What can hang from each mark:
j439: j47
j113: j237 j256
j554: j256
j967: j554
j256: j47 j113 j298
j47: j256 j920
j237: j113 j298

Each row was made from one small tree. The marks that hang from a mark follow it in brackets, in the order of their numbers. Every link used is in the known rows. Write each row's tree.
Known rows:
j256[j47[j920] j113[j237] j298]: [ 65  18  42 104 -19  38 -36  44  11  48  64 -60  84 -67  13 -10]
j237[j113]: [-60   1  10 -45  33 -93 -10 -93  26  32  -3  38 -75  50 -17  -3]
j237[j113[j256[j47[j920]]] j298]: [ 22  22 -16  33  47  -5 -10 -23   5  17  90   5 -21 -46   4  17]
j554[j256[j47 j113[j237]]]: [ 29 -17 -72  37   0   1   6  -8  40   7 -78 -49  31 -31  -7  -1]
j439[j47[j256 j920]]: [-96  45  65 -91  14  34   1 -23 -32   4  -5  60 -23  38  10  -5]
j439[j47[j920]]: [-111   46   41  -60    4   15  -20  -82   -6   18    5   41  -13   28
   30    1]
j967[j554[j256[j47[j920] j298]]]: [ 13 -34 -54  24 -32  11  25  11 -19 -24 -67  63   2   3 -12   0]
j439[j47[j256[j298] j920]]: [-83  49  84 -69   3  37 -12   0 -42  19   4  71  -5   6  13  -3]
j237[j113[j256] j298]: [ -7  16  -9 -15  46 -57 -11 -58  13   7  75   5 -57 -20   4  27]
j967[j554[j256[j47[j920] j113[j237] j298]]]: [ 50 -25 -45  67 -25  31  30  40  -4 -11 -51  -1  19   8 -13  -6]
j554[j256[j47 j113[j237] j298]]: [ 44 -12 -50  66 -16   8 -10  19  30  25 -68 -34  54 -73  -2   5]
j967[j554[j256]]: [-33 -41 -62 -50 -21 -46  33 -50  -1 -48 -92  52 -52  62 -14   7]
j967[j554[j256[j47]]]: [-10 -44 -72  -7 -28 -21  22 -39 -12 -36 -88  38 -16  21 -23   9]
j554[j256]: [ -50  -24  -70  -71    1  -55   13  -62   30  -25 -101   49  -38   12
    4    5]
j113[j256]: [-42 -27  -9 -59 -13  -3 -23  -5 -15 -28  -4 -14  -9  23   7   8]
j967[j554[j256[j47 j113 j298]]]: [ 16 -41 -63  57 -26 -17  17 -12 -11 -14 -66  16  36  -9 -31   1]

Which tree is each row?
[-18  10  70 -70   3   0  10  56 -30 -13  31  86 -17  18   6 -21]
j47[j256[j298] j920]
[ -3 -14  -2  38  14   1 -32  11 -13  43   0   6  -5 -17 -25   3]
j237[j113[j256[j47 j298]]]
[ 44 -32 -47  60 -35   4  16  17  -3  -8 -67 -14  21  -9 -21   7]
j967[j554[j256[j47 j113[j237] j298]]]
[  4  -5  -2  44  22  27 -17  35 -12  39  16  18  -6  -2 -18 -10]
j237[j113[j256[j47[j920] j298]]]
[-39  71  73 -43  29  39   5  -9 -10  10  56  -7  -1   3  22   1]
j439[j47[j256[j113[j237[j298]]] j920]]
[  1   2  55 -59   8 -29   3  15   0  -7  13 -35 -15  33 -17 -10]
j47[j256[j113[j237]]]
[ 13  19  61 -47  25  21  34  66   3 -18  38  -9 -15  62   2 -35]
j47[j256[j113[j237]] j920]
[ 61  33  16  76   8  14 -18 -16  31  20 105 -80  57 -63  25   1]
j256[j47[j920] j113[j237[j298]]]
[ 22 -33 -57  66 -17   9  33  14  -6 -21 -53  27  39   6 -22 -11]
j967[j554[j256[j47[j920] j113 j298]]]
[ 16  25  28  -1   5 -69 -23 -70  43   9  84 -79   5 -28  26  19]
j256[j113[j237[j298]]]
[ -1   1  -3  65  15  -4 -13 -37  19  14  48 -31  84 -18  -6 -25]
j256[j47[j920] j113]
[-20 -43 -65  -8  -6 -49  42 -44  10 -43 -76  18 -15  63 -25  -6]
j967[j554[j256[j113]]]
[ 58  -9  20  29 -53  84 -58  90 -30  22  10 -75  27 -65  18  27]
j113[j237 j256[j47 j298]]
[ 30  34  62 -39  32   6  31  47   7 -22  84 -12 -16  23  13 -20]
j47[j256[j113[j237[j298]]] j920]
[ 75  22   5  20 -15  85 -27  63 -11  -9  87 -76   5 -68  46  28]
j113[j237[j298] j256[j47[j920]]]
[ 21 -17 -51   2 -10 -41  40 -35  18 -37 -30 -15 -31  25  -2  16]
j967[j554[j256[j113[j237[j298]]]]]
[ 28  -5  37 -24 -43  48 -41  78 -18   6   9 -58 -15 -15  30  20]
j113[j237 j256[j298]]
[-27 -10   9  -4  21 -25 -22   1  -1  29  -2  20 -41  22 -17   0]
j237[j113[j256[j298]]]
[ -4  12  67 -19  22  -4  19  58 -13  -6  46  41  25  21  -7 -35]
j47[j256[j113 j298] j920]
